What can hang from each mark
tilef: rakop
digu: radoge
nafe: mifut sira
fazer: rakop
netem: gufos likife
mifut: nafe novigel
tatef: novigel rakop
gufos: rakop
sira: rakop
rakop: radoge tatef tilef

Every row comes from one small tree of marks. Brackets hold a mark, then the marks that hang from it, in alphabetical order. Every link used is in the known rows. Which tree was each row made from?
Known rows
{tatef novigel}: [ 14.7  21.5 -18.3  -9.7   3.9   6.6 -23.6 -46.5  36.0   7.0 -34.1 -32.6
  -7.2  -3.1 -11.6 -36.3  -6.7 -10.1  -7.0  29.9  10.4 -26.5 -19.6]
{mifut {nafe {sira {rakop radoge}}} novigel}: [ -2.3  15.7  34.0 -35.2  -9.3  15.8 -25.6 -26.4  32.9 -24.5  -5.7   3.8
  49.5  11.1  -5.2  48.4  50.2 -42.6 -10.7  -7.7   1.4  36.0 -57.7]
{sira {rakop radoge}}: [ 34.9  12.7  20.9  -9.6   4.0   2.9  -2.2 -11.3  32.5  26.1 -25.8  16.6
   1.4  11.2 -10.7   3.6 -14.3 -75.0   4.4  15.3   9.8  32.1  30.6]
{mifut nafe novigel}: [ -9.0  22.2  27.9 -35.0 -11.7  14.1 -31.2 -46.0  32.1 -53.5 -14.2  -3.9
  40.4  -3.3   3.7   8.8  49.9 -18.9 -32.1   6.9   8.4  14.7 -43.1]
{mifut {nafe {sira {rakop radoge tatef tilef}}} novigel}: [  1.4   6.9  50.6 -40.4 -13.4  13.4 -15.8 -20.4  28.7 -16.9  -6.0  -3.7
  39.7  19.4 -15.1  47.3  64.4 -43.0 -43.2 -12.1  -1.7  24.5 -49.0]
{digu radoge}: [ 20.2  17.8  34.8 -12.7  21.8   7.2 -16.9 -33.8  32.8   7.2 -42.8 -25.4
  -6.6 -18.9   2.2  13.3 -19.6  37.5  31.2  12.2  16.5  -4.3  35.7]
{nafe mifut sira}: [ 16.5   3.7 -34.5   0.2  30.3  19.1 -18.2 -35.5  22.6 -14.1  -9.4 -11.5
  -5.7  13.3  23.0   0.1   3.4  55.7   7.4 -30.1  13.2  12.1  45.6]
{nafe {mifut novigel} {sira {rakop tatef}}}: [ -2.1  -2.3  -6.1 -12.3  30.8  37.1 -19.3 -21.6  20.0 -27.9  10.4   4.8
  23.1  29.4  -9.1   1.3  22.8  21.0 -46.3 -42.3   4.6  17.9 -17.4]
{tilef {rakop radoge tatef}}: [ 33.7  -4.0   7.3 -13.0  16.9  14.5  19.4 -10.8  23.2 -39.7 -37.6  44.0
 -12.1  25.6  -0.6 -43.5  -0.9   4.5 -30.1  13.4   8.7  18.7  70.2]
{netem {gufos {rakop radoge {tatef novigel}}} likife}: [ -6.6  -7.5 -74.1 -18.3 -17.8 -38.3  -2.5 -21.9  45.4 -65.4 -49.8   9.8
 -48.7  34.8 -29.6 -24.8 -57.9 -12.7  34.4 -27.1  21.5 -43.3  35.0]
{gufos {rakop tatef}}: [ 14.8   5.6 -19.2  -7.3  10.7  -1.5   2.5 -29.4  26.8 -11.9 -44.5   8.8
 -52.4   2.2  -9.5   5.9 -20.6  32.9  20.7  -8.6   0.6 -30.6 -23.5]
{nafe sira}: [ 26.3  16.3  -3.6  -9.0  13.9  10.0 -20.3 -34.1  31.5 -11.6 -19.9 -14.3
  11.0  -3.4  14.6  18.7   6.6  30.8  39.2   0.9   4.9  -6.6 -13.4]
{netem likife}: [ 10.0  22.2 -28.6  -7.4 -18.5   0.7 -26.7 -24.2  40.5 -43.5 -33.4  -5.0
  26.2  11.1  10.5 -18.5  -9.1  24.1  31.7   7.6  13.4 -21.0  42.6]
{fazer rakop}: [ 32.2  32.3 -17.8  -5.4  14.3   4.2 -14.3 -33.6  26.7   3.0 -27.5   7.7
  43.3  13.9  27.1   8.0   1.2 -36.0   3.0   4.4   5.6  -4.0   3.3]
{nafe {mifut novigel} {sira {rakop radoge tatef}}}: [  1.8 -10.9  -4.0 -15.7  32.6  26.7 -13.2 -13.9  23.4 -16.0   2.8  14.2
   9.5  34.4 -16.4  -5.3  19.3  13.9 -40.1 -39.7   3.3  40.7  14.7]
{nafe {mifut novigel} sira}: [  1.6   8.1 -16.6 -10.6  33.6  30.5 -26.6 -36.5  27.4 -35.6   1.5  -8.6
  25.9  13.5  11.9   0.4  28.7  60.8 -15.9 -35.2  12.0  17.2 -12.8]
{netem {gufos {rakop radoge {tatef novigel} tilef}} likife}: [  6.4  -3.5 -51.3 -20.1 -25.2 -39.4   6.4 -15.5  45.2 -41.2 -48.0  -5.6
 -44.6  39.5 -29.2  -3.2 -41.0 -23.9  15.8 -26.5  24.2 -48.4  29.2]
{gufos {rakop radoge tatef}}: [ 20.0  -4.4 -16.6 -11.5  13.4 -13.9  11.9 -20.3  30.5   1.8 -51.9  22.2
 -67.3   6.8 -20.0  -1.2 -21.4  24.9  28.4  -3.3  -1.7  -2.8  14.3]
{tatef {rakop tilef}}: [ 37.9  33.7   7.7 -21.7 -25.8 -24.1  -5.9 -21.3  28.2  34.7 -24.0 -39.4
  -9.0  12.8  -2.2  -3.7  -4.7 -43.6  13.7  18.2  17.2  -4.4  29.6]
{fazer {rakop tatef tilef}}: [ 36.6  18.4   9.8 -13.1   8.0  -2.6   0.3 -23.1  19.8  17.3 -26.1  -1.8
  30.9  25.6  11.2   7.1  26.2 -33.4 -46.8  -5.4  -0.7 -19.1  14.7]

Write each row's tree
[ 13.7  -8.6  18.9 -17.1  24.9  24.0  -4.2  -7.3  23.0   9.2   4.7   2.0
  13.3  39.2 -17.6  14.5  36.8   4.0 -57.2 -39.9   4.8  33.4   6.7] => {nafe {mifut novigel} {sira {rakop radoge tatef tilef}}}
[ 42.8  22.3  10.9 -25.6 -23.7 -37.7   3.2 -12.4  32.4  47.7 -31.5 -26.9
 -26.1  18.7 -10.5 -12.9  -6.1 -50.9  25.0  21.7  14.2  24.6  67.4] => {tatef {rakop radoge tilef}}
[ 30.2  -9.2  21.6 -24.9   0.6 -17.6   6.5 -19.5  32.1  40.5 -41.3 -22.3
 -40.7  20.6 -39.1 -41.0  22.0 -16.4 -54.5  18.4  -0.4  -8.2  48.8] => {rakop radoge {tatef novigel} tilef}
[ 32.9  25.5  -7.7 -25.9 -26.6 -35.6  -4.4 -21.0  37.1  67.3 -37.6 -54.0
 -34.9  22.3 -32.8 -30.7  -9.3 -59.8   8.4  33.6  13.5  -0.3  31.7] => {tatef novigel {rakop radoge tilef}}
[ 22.7   9.3  -6.2  -8.4  11.5  30.1   5.8 -26.9  22.3 -40.4 -34.0  13.5
  -2.0  21.6  -4.9 -45.9  -3.1   6.2 -49.5  18.6  11.2 -24.8  11.8] => {tilef {rakop {tatef novigel}}}
[ 24.7  -0.7 -19.1  -0.4  25.9  16.8  -6.6 -15.6  22.9  18.8  -7.2   5.8
  -5.9  27.2   5.4  14.7  -6.8  -4.2   7.7 -31.5  12.0  40.7  55.6] => {nafe mifut {sira {rakop radoge}}}
[ -4.4  22.9  34.1 -32.0 -11.7  24.8 -30.7 -33.4  30.2 -35.0  -1.3  -4.8
  57.5   7.3   0.6  54.3  50.9 -38.2 -15.9 -10.3   3.7  17.8 -80.7] => {mifut {nafe {sira rakop}} novigel}
[  4.0  25.5  51.4 -33.7 -17.7  23.1 -23.9 -28.1  30.0 -15.3   0.0 -17.4
  61.9  10.8  -0.4  70.4  64.9 -46.5 -29.7  -8.7   5.7  11.3 -83.7] => {mifut {nafe {sira {rakop tilef}}} novigel}
[  7.4  18.8  51.5 -36.3 -15.2  13.7 -18.1 -22.0  32.9  -6.7  -5.4  -8.4
  52.2  15.2  -6.9  65.1  64.5 -50.8 -26.3  -7.7   3.5  29.9 -62.6] => {mifut {nafe {sira {rakop radoge tilef}}} novigel}
[  6.9   6.6  11.3 -22.8 -13.0   8.6 -17.2 -30.5  20.8 -18.1 -15.4  -4.0
   8.9   9.9   5.4  37.3  18.5 -36.8  -5.0 -10.3  -1.8   3.5   1.7] => {mifut {nafe {sira {rakop tatef}}}}
[  6.8  -5.0 -31.6  -1.7  25.5  26.7 -14.7 -25.2  18.0   5.0  -4.1 -13.1
 -12.2  29.7  -8.8  -6.8  -8.2   7.9 -31.5 -34.1   4.6  -0.7  18.7] => {nafe mifut {sira {rakop {tatef novigel}}}}
[ 28.8  36.4 -10.3 -22.1 -29.1 -22.9 -13.1 -30.4  33.8  53.9 -28.7 -66.2
 -19.1  16.7 -23.8 -20.5  -8.2 -50.0   0.0  30.9  15.6 -27.1  -6.7] => {tatef novigel {rakop tilef}}
[ 17.0  21.0 -37.2 -23.9 -16.8 -32.4 -15.3 -28.9  37.5  37.3 -39.3 -35.4
 -40.5  16.4 -31.2 -55.8 -31.1 -47.9  30.2  35.6   9.8   6.6  37.8] => {tatef novigel {rakop radoge}}
[ 32.6  11.3   1.4   0.6  16.4  25.2  -4.8 -16.3  19.5  32.5   0.3 -19.8
  10.5  27.5  12.5  43.3   9.2  -6.4 -16.6 -34.4  15.2  12.9  19.6] => {nafe mifut {sira {rakop tilef}}}
[ 15.2   4.3  19.7 -28.2 -19.7  -1.3  -8.9 -24.4  25.5  20.9 -21.8 -19.7
  -4.1  20.9 -13.0  41.9  28.9 -52.6 -22.0  -3.9  -2.3   4.1   2.5] => {mifut {nafe {sira {rakop radoge {tatef novigel} tilef}}}}
[  4.5   1.2   2.2 -25.7 -12.9   0.6 -15.7 -28.2  25.9   1.7 -23.1  -9.2
  -5.0  16.8 -12.5  24.8  15.8 -46.9  -8.2  -2.5  -4.1  10.1   7.4] => {mifut {nafe {sira {rakop radoge {tatef novigel}}}}}
[ 12.2  17.5  12.3 -19.7 -14.8  10.9 -20.0 -32.1  24.2  -9.2 -15.0  -8.3
  19.5   6.0  13.5  55.9  17.1 -47.2  14.7  -4.0   3.8   9.1 -10.6] => {mifut {nafe {sira rakop}}}
[ 10.0   1.4  16.8 -13.8  22.8  33.8 -10.5 -15.5  19.7  -3.4  11.5 -10.2
  27.7  33.5  -9.9  19.8  37.4  10.9 -64.1 -42.6   6.9  12.5 -23.8] => {nafe {mifut novigel} {sira {rakop tatef tilef}}}
[ 36.1   2.3   2.3  -2.3  18.8  13.9   2.9  -9.0  23.0  46.3  -6.6  -9.1
  -2.8  32.7   4.6  36.3   9.1 -13.8 -10.4 -32.0  13.2  35.2  50.6] => {nafe mifut {sira {rakop radoge tilef}}}
[ 24.2  -4.5  19.0 -15.2   7.0  -1.0   1.0  -9.6  26.5  10.2 -25.8  25.1
 -15.8  17.6 -25.6 -24.0 -13.3 -62.3 -22.3   7.5   0.2  24.5  49.2] => {sira {rakop radoge tatef}}
